Each row was made from one small tree. The marks that hang from a mark follow it in brackets, in the order of their numbers. Every link used is in the known rows. Write each row's tree.
Known rows
j_518[j_209]: [-1.52 -2.32 -0.28  0.70 -2.17  0.88 -0.31 -2.86  0.13 -0.55  1.19 -3.19
 -0.41  0.88  0.30  0.22  0.37  0.34  1.09 -1.32  1.69  0.21  1.37  0.06
  0.02 -1.63]
j_320[j_474[j_867[j_114[j_133] j_525[j_620]]]]: [-0.03  3.34  0.87 -0.19  1.87 -0.80  0.41 -2.63  0.44 -0.94  0.41  0.72
 -1.49  0.70 -0.49 -3.79 -1.46  1.27  2.35  3.67  2.89  0.00  2.19  1.24
  0.69  3.26]
j_690[j_249]: [-2.17  3.03 -0.21  1.41 -1.30  1.32 -0.70 -0.67  2.20 -0.17 -0.08 -0.53
 -0.93  0.89  0.53 -1.02 -0.77 -0.04  0.19  0.97  1.35  1.73  0.12  1.15
  1.21  0.31]
j_249[j_209 j_690]: [-1.55  2.02 -0.75  0.72 -0.34  1.56  0.74 -1.12  1.90 -1.48  1.70 -4.31
 -2.02  1.13 -0.70  1.17  1.07 -0.77  0.56 -1.53  6.81 -0.98  1.71  2.15
  2.62 -0.41]
j_209[j_249]: [-0.34  1.12 -0.02  0.99 -3.58  1.82 -0.63  0.34  0.66  0.20  0.24 -3.63
 -0.42  0.93  0.45 -1.92 -0.09  0.04  0.27  1.20  2.78  1.97  0.77  1.34
  1.18  0.32]
j_525[j_620[j_492[j_224]]]: [-2.59  1.39  0.17 -0.92 -0.77 -2.15 -0.34 -2.54  3.18 -0.38 -1.88 -1.89
 -1.39  1.93  0.70 -6.26 -0.50 -0.78  0.68 -3.98  3.32 -2.93  0.24  3.23
  1.57  1.79]
j_474[j_320 j_867[j_114[j_133] j_525[j_620]]]: [-1.55  3.47  0.47 -2.28  2.24 -0.29 -0.63 -1.94 -0.14 -1.66  2.73  0.21
 -2.78 -0.82 -0.26 -3.34  3.20  1.01  3.60  2.48  4.21 -4.22  2.50  3.42
 -0.03  1.93]
j_320[j_474[j_867]]: [ 0.05  2.77 -0.16 -0.97  0.01  1.56  0.97  0.63  2.17 -0.82  0.18 -0.35
 -0.43  1.04  1.09 -2.23 -0.93  1.51  0.41  3.56  1.30  0.40  2.47  1.55
  0.68  1.12]
j_320[j_474[j_867[j_114[j_209] j_525[j_620]]]]: [ 0.08  3.05  0.54 -1.00  1.59  1.10  0.19 -2.90  0.07 -0.97  0.59 -1.90
 -1.59  0.36 -0.59 -2.90 -1.24  1.16  2.26  4.01  3.35 -0.06  2.66  2.08
  0.54  1.06]
j_114[j_133 j_209[j_249]]: [-0.34 -0.80  1.79  3.79 -2.76  2.31 -0.76  4.26 -1.51 -0.01  1.18 -5.59
 -1.58  0.07  2.37 -2.98  1.89  1.20  1.67  0.34  2.67  3.64  1.79 -0.79
 -0.31 -0.23]
j_224[j_133 j_492]: [-1.41 -1.03  0.87  3.16  0.53  3.18  2.26  1.77  2.01 -1.50  1.56 -4.53
 -0.99  0.68 -3.33 -3.26 -1.69 -0.64 -1.68 -1.38  3.37 -2.37  0.26  0.87
  0.08 -1.08]
j_867[j_114]: [-2.45 -1.04  0.06 -0.08  0.40 -0.46  0.23 -7.00  0.24 -0.92 -0.33 -0.19
 -0.70  1.29  0.80  0.70 -1.35  0.15  0.97  0.32  2.58 -0.27  0.15  0.60
  1.98 -0.12]
j_525[j_620 j_867[j_114[j_133 j_209] j_474]]: [-3.27  2.63  1.97  1.85 -0.21  0.18 -2.11  0.21  1.20 -0.22 -1.83 -0.53
 -0.57  0.01  2.05 -4.14 -1.57  1.56  2.80  1.46  2.46 -0.16  2.12 -0.39
  2.91  3.45]
j_114[j_209[j_249]]: [-0.36 -0.47  0.50  1.59 -3.16  3.71 -0.76  1.85 -0.75 -0.02  0.87 -6.90
 -1.14  0.18  1.33 -1.42  1.16  0.52  0.86  0.94  2.99  2.54  1.74  0.95
  0.10 -2.12]
j_525[j_620 j_867[j_114 j_474[j_320]]]: [-3.38  3.73  0.39 -0.91 -0.34  0.46 -2.07 -1.66  3.10 -0.50 -1.13  0.67
 -0.08  0.08  0.21 -3.33 -1.58  1.50  2.26  2.73  2.78 -2.67  2.46  2.25
  3.60  2.98]
j_474[j_867[j_114[j_209] j_525[j_620[j_492[j_224]]]]]: [-1.31  4.85  0.63 -2.72  1.36 -0.94 -0.70 -6.88 -0.44 -1.34  0.26 -3.05
 -2.60 -0.74  1.28 -4.02  1.67  0.18  2.61 -0.50  4.72 -3.41  1.61  3.04
  0.24 -0.17]
j_525[j_620[j_492[j_224[j_133]]] j_867[j_114 j_474]]: [-3.31  5.76  1.55 -0.58 -0.23 -2.54 -1.52 -6.75  3.67 -0.63 -3.09 -0.45
 -0.07  0.14  0.99 -6.42 -3.21  1.01  0.93 -1.54  3.70 -3.38  1.62  1.53
  3.89  2.36]
j_209[j_249[j_690]]: [-0.32  3.46 -0.26  1.10 -3.52  2.09 -0.31  0.81  1.16 -0.45  0.73 -4.75
  0.11  0.99 -0.61 -1.24  1.38  0.30  0.17  1.25  5.10  1.47  0.94  3.13
  2.13  0.40]
j_867[j_474 j_525]: [-0.51  1.50 -0.48  1.73  0.09  0.27 -0.10 -2.06  0.49 -1.15  0.82 -2.02
 -0.60 -1.17  0.11 -0.89 -1.65  0.39  2.05  1.93  1.91  0.44  0.95  0.15
 -1.37  0.38]
j_867[j_474 j_525[j_620]]: [-1.22  1.72 -0.03  1.25  0.46 -0.05 -0.63 -0.29  1.09 -0.66 -0.17 -1.83
 -0.96 -0.49 -0.60 -3.23 -2.01 -0.41  3.06  1.58  2.74 -0.91  0.73  1.67
 -0.55  2.25]
j_114[j_209[j_249] j_867[j_474 j_525]]: [ 1.38  2.08  0.53  5.28 -2.76  0.90 -1.78  3.68 -1.67 -0.63  1.81 -6.20
 -1.07 -3.09  2.46 -2.19  0.57  1.79  3.17  4.16  1.98  1.81  3.05  0.89
 -1.57 -1.08]
j_525[j_620[j_492] j_867[j_114]]: [-3.28  2.14  0.57 -0.29 -0.17 -2.02 -1.58 -3.60  1.65 -0.48 -2.18  0.17
 -1.11  2.06 -0.56 -5.63 -1.68 -0.08 -0.59 -2.92  3.19 -1.75  1.09  1.50
  3.66  3.59]
j_620[j_492[j_224[j_133]]]: [-1.70  1.07  0.62 -0.24 -0.60 -2.12  0.97 -6.21  2.71 -1.28 -0.53 -3.24
 -1.09  0.83  0.68 -4.46 -0.61  0.11 -1.25 -4.63  3.05 -2.37  0.72  1.03
  0.41 -1.57]
j_867[j_114[j_133] j_474 j_525[j_620[j_492]]]: [-1.57  2.87  1.43  2.99  1.99 -3.74 -0.86 -4.18 -1.34 -0.88 -1.43  0.25
 -1.33 -0.74  1.03 -4.36 -2.79  0.57  3.89 -0.80  4.14 -0.41  0.47  1.28
  0.98  2.99]
j_525[j_867]: [-2.26  0.30 -0.31  0.10 -1.63  0.93 -0.69 -1.26  2.60 -0.85  0.58 -0.73
 -0.53  1.43 -0.40 -2.20 -0.11  0.61 -1.62  0.15  0.60  0.24  1.63 -1.57
  0.92  2.02]

Which tree is each row?
[-1.60  3.96  1.18  1.91 -2.10  1.78 -2.18 -0.39  0.46 -0.65  0.64 -2.13
 -0.07 -1.61  2.36 -1.86  0.13  3.38  2.10  3.59  2.59  1.34  3.60 -0.23
  2.16  0.31]	j_525[j_867[j_114[j_133 j_209[j_249]] j_474[j_320]]]
[-1.04  3.06 -0.70 -3.37  1.02  1.61 -0.47  1.31  1.36 -1.50  3.18 -1.72
 -2.60 -0.63 -1.13 -3.59  3.73  0.27  2.29  2.31  3.48 -4.60  2.78  4.39
 -1.09  1.06]	j_474[j_320 j_867[j_525[j_620]]]
[-1.74  2.67 -0.10 -3.30  0.76  2.84 -0.35 -1.45  0.07 -1.62  2.33 -2.42
 -1.77 -1.15  2.45  0.21  3.79  1.94  2.44  2.89  3.44 -3.21  3.22  3.94
  0.80 -2.62]	j_474[j_320 j_867[j_114[j_209]]]
[-1.74  2.37  0.96  1.61  2.03 -1.60 -1.07 -3.23 -0.16 -1.16  0.88  0.22
 -1.49 -1.45 -0.16 -2.93 -1.07  1.37  5.23  2.80  4.14 -1.88  1.72  2.10
  0.54  2.35]	j_867[j_114[j_133] j_474[j_320] j_525[j_620]]
[-1.27  0.47  0.60  0.03  0.86 -2.26  0.22 -5.56  1.50 -1.18  0.75 -3.50
 -2.45  0.78 -3.03 -6.13 -0.79 -1.38  0.45 -3.12  4.20 -2.92  0.44  1.48
 -1.01  1.15]	j_867[j_525[j_620[j_492[j_224[j_133]]]]]
[-0.68  0.91  0.92  5.22  0.39 -2.92 -1.15  5.54  0.79 -1.24  2.08  0.44
 -1.76 -1.92  1.67 -4.92  1.01  1.82  4.30  2.78  1.14 -2.01  2.68  0.85
 -1.48  3.94]	j_114[j_133 j_867[j_474[j_320] j_525[j_620]]]
[ 0.43  1.56  2.03  7.27 -3.21  0.21 -1.67  8.33 -1.30 -0.17  0.64 -4.07
 -0.68 -2.48  5.81 -3.30  1.26  2.84  3.66  3.26  1.06  2.76  3.05 -0.41
 -0.32  0.56]	j_114[j_133 j_209[j_249] j_867[j_474]]
[-2.84  1.51  0.26  0.02 -1.14 -1.09 -1.37  1.18  2.58 -0.40 -1.50 -0.88
 -1.21  2.16 -0.68 -6.80 -0.70 -0.30 -1.46 -3.44  2.29 -1.45  1.36  1.27
  2.26  3.89]	j_525[j_620[j_492] j_867]
[-0.26  1.81 -0.19  1.25 -4.40  1.86 -0.92 -1.41 -0.25 -0.30  1.43 -5.71
  0.39  0.53 -0.50 -0.05  1.59  0.78  1.27 -0.09  4.77  1.30  1.78  2.23
  1.55 -1.50]	j_518[j_209[j_249[j_690]]]
[-0.38  0.23  0.23  3.65 -0.16  0.55 -1.50  5.09  0.03 -1.28  2.39 -4.61
 -1.96 -2.70  1.37 -3.02  1.43  1.58  4.11  3.51  1.91 -2.08  3.58  2.53
 -1.87 -0.41]	j_114[j_209 j_867[j_474[j_320] j_525[j_620]]]
[-1.08  2.11  0.48  2.11  1.64 -1.29 -0.55 -4.88 -0.73 -1.63  1.87  0.04
 -1.11 -2.08  0.53 -0.63 -0.69  2.16  4.23  3.21  3.36 -0.51  1.94  0.77
 -0.30  0.43]	j_867[j_114[j_133] j_474[j_320] j_525]
[-1.33  2.73  0.66 -2.03  1.79  0.81 -0.59 -3.81 -1.20 -1.20  0.99 -2.61
 -2.57 -0.44  0.51 -2.17  1.60 -0.20  2.88  1.54  4.07 -2.38  1.51  2.37
  0.05  0.44]	j_474[j_867[j_114[j_209] j_525[j_620]]]
[-1.57  1.62  1.45  2.11  1.87  0.02 -1.37 -1.70 -1.44 -1.17  1.40 -2.72
 -1.99 -2.21  0.50 -2.55 -0.08  1.81  5.79  2.91  4.60 -1.15  2.51  1.98
 -0.13  0.38]	j_867[j_114[j_133 j_209] j_474[j_320] j_525[j_620]]
[-0.09  3.74  1.28  0.12  0.33  0.66 -0.70 -3.11 -2.64 -1.10  1.85 -2.98
 -2.32 -1.24  1.71 -1.96  2.43  1.06  2.76  2.23  3.96  0.36  1.95  0.63
 -0.46  0.15]	j_474[j_867[j_114[j_133 j_209[j_249]] j_525]]
[-2.39  2.71  0.15  0.18 -0.90  2.17 -1.67 -2.56  1.41 -1.14  0.58 -1.90
 -0.03 -1.25  1.68 -0.27 -0.29  2.81  1.40  3.23  2.09 -0.34  3.40  0.37
  2.00 -0.93]	j_525[j_867[j_114[j_209] j_474[j_320]]]
[-1.51  3.74 -0.35 -3.73  1.97  0.60 -0.66 -3.54  0.44 -1.64  2.57 -0.76
 -2.51 -0.74 -1.00 -2.33  2.77  0.55  3.13  2.84  4.45 -4.79  2.52  4.53
  0.28  0.69]	j_474[j_320 j_867[j_114 j_525[j_620]]]
[ 1.38  3.62  1.64  7.69 -2.35 -0.25 -1.52  6.54 -2.02 -1.11  2.44 -5.69
 -1.11 -3.12  2.73 -3.16  2.44  2.67  3.87  3.56  3.52  2.45  3.24  0.37
 -1.29  0.90]	j_114[j_133 j_209[j_249[j_690]] j_867[j_474 j_525]]
[-3.23  2.91  1.58  0.96 -0.18  0.89 -2.32  1.09  1.67 -0.53 -0.52 -0.77
 -0.77 -0.54  1.47 -4.15 -0.29  2.25  3.17  2.37  2.88 -1.38  3.15  0.98
  2.71  2.67]	j_525[j_620 j_867[j_114[j_133 j_209] j_474[j_320]]]
[-0.63  2.62  0.79  3.30  0.16 -3.80 -0.56 -1.28  2.08 -1.32  0.17 -1.82
 -1.22 -1.70  0.99 -5.52 -1.37  0.53  2.33  0.35  2.13 -3.54  1.76  1.58
 -0.82  1.61]	j_114[j_867[j_474 j_525[j_620[j_492[j_224[j_133]]]]]]
[-1.73  2.31  0.51 -2.01  0.68  1.78 -0.07 -2.97 -0.58 -1.14  0.28 -1.97
 -1.43 -0.30  3.34  0.09  1.78  0.87  1.78  1.55  2.82 -1.34  1.69  1.83
  1.13 -1.35]	j_474[j_867[j_114[j_209]]]
[-1.97 -0.41  0.23 -0.18  1.85 -1.62 -0.41 -8.04 -0.50 -0.97  0.46 -1.00
 -2.18  1.09 -2.82 -2.11 -1.58 -1.14  2.36  0.30  4.14 -1.65 -0.04  1.33
  0.62  2.08]	j_867[j_114 j_525[j_620]]
[-0.58  4.04  1.67 -0.29  0.63  0.46 -1.15 -1.72 -2.22 -0.69  1.03 -2.84
 -2.64 -0.78  1.19 -3.78  2.19  0.44  3.57  1.89  4.59 -0.69  1.72  1.75
  0.20  1.68]	j_474[j_867[j_114[j_133 j_209[j_249]] j_525[j_620]]]
[-2.03  1.37  0.24  0.42  0.13  2.42 -0.69 -2.42  0.02 -1.11  0.38 -3.03
 -0.21 -1.89  3.26  1.51 -0.44  2.47  3.74  3.38  3.21 -0.78  2.65  2.72
  1.58 -3.31]	j_867[j_114[j_209] j_474[j_320]]
[-0.60 -1.04  1.17  5.57  0.50 -4.95 -0.62  3.46 -0.53 -1.18  1.35  0.02
 -2.66  0.05  0.66 -6.54  1.00  0.24  1.75 -1.63  1.30 -0.99  1.34 -0.31
 -1.54  4.68]	j_114[j_133 j_867[j_525[j_620[j_492]]]]
[-0.76  0.42  1.12  4.67  0.05 -5.65 -0.71  0.18  0.70 -1.26  1.17 -0.17
 -2.57 -0.18  0.96 -7.24  1.11  0.57  2.14 -1.68  1.50 -2.08  1.42 -0.27
 -1.55  4.32]	j_114[j_133 j_867[j_525[j_620[j_492[j_224]]]]]
[-0.93 -3.09  1.62  5.99 -0.81 -0.85 -0.40  5.88 -0.88 -1.06  1.87 -2.71
 -2.02 -0.65  3.99 -2.68  2.47  1.80  1.97  0.48  0.07  0.97  2.42 -1.66
 -1.47  0.76]	j_114[j_133 j_209 j_867]
[-2.82  5.27  1.21 -0.20 -1.20 -1.59 -1.34 -1.98  4.68 -0.52 -2.52 -1.47
 -0.14  0.29  0.82 -7.55 -2.19  0.76  0.10 -2.13  2.82 -3.14  1.89  1.24
  2.49  2.71]	j_525[j_620[j_492[j_224[j_133]]] j_867[j_474]]
[ 0.16 -0.60  1.53  7.09 -0.09 -1.28 -0.85  5.04 -1.68 -1.37  2.22 -3.10
 -1.84 -2.74  3.65 -2.74  1.23  2.26  3.67  2.32  0.55  1.28  2.85 -1.81
 -2.78  0.82]	j_114[j_133 j_209 j_867[j_474 j_525]]
[-1.57  3.09  0.97  1.96  2.03 -2.85 -1.06 -3.02 -0.78 -1.26  0.19 -0.13
 -1.62 -1.49  0.31 -4.37 -1.23  1.40  4.43  0.25  4.72 -1.88  1.73  2.96
  0.77  1.97]	j_867[j_114[j_133] j_474[j_320] j_525[j_620[j_492]]]
[ 1.32  4.18  1.09  0.72  0.08  1.03 -0.03 -2.17 -1.17 -0.77  1.24 -2.45
 -1.32 -0.40  0.41 -2.88 -0.60  2.18  2.21  4.71  3.39  2.31  3.04  0.82
  0.23  0.78]	j_320[j_474[j_867[j_114[j_133 j_209[j_249]] j_525]]]
[-0.86  3.41 -0.08 -1.79  1.03 -0.54 -0.18 -0.05  0.22 -1.18  0.58 -1.57
 -2.38  0.23  0.12 -4.79  1.72 -0.73  1.02 -1.10  3.22 -2.76  1.16  2.89
 -0.61  2.05]	j_474[j_867[j_525[j_620[j_492]]]]
[-0.08  1.74  0.33  1.41 -0.46  1.09 -0.69 -7.07 -2.52 -1.27  2.25 -6.16
 -1.69 -0.52 -2.11  0.12  0.72  0.41  2.01  1.71  6.14  1.52  1.32  1.49
  0.34 -1.69]	j_867[j_114[j_209[j_249[j_690]]] j_525]
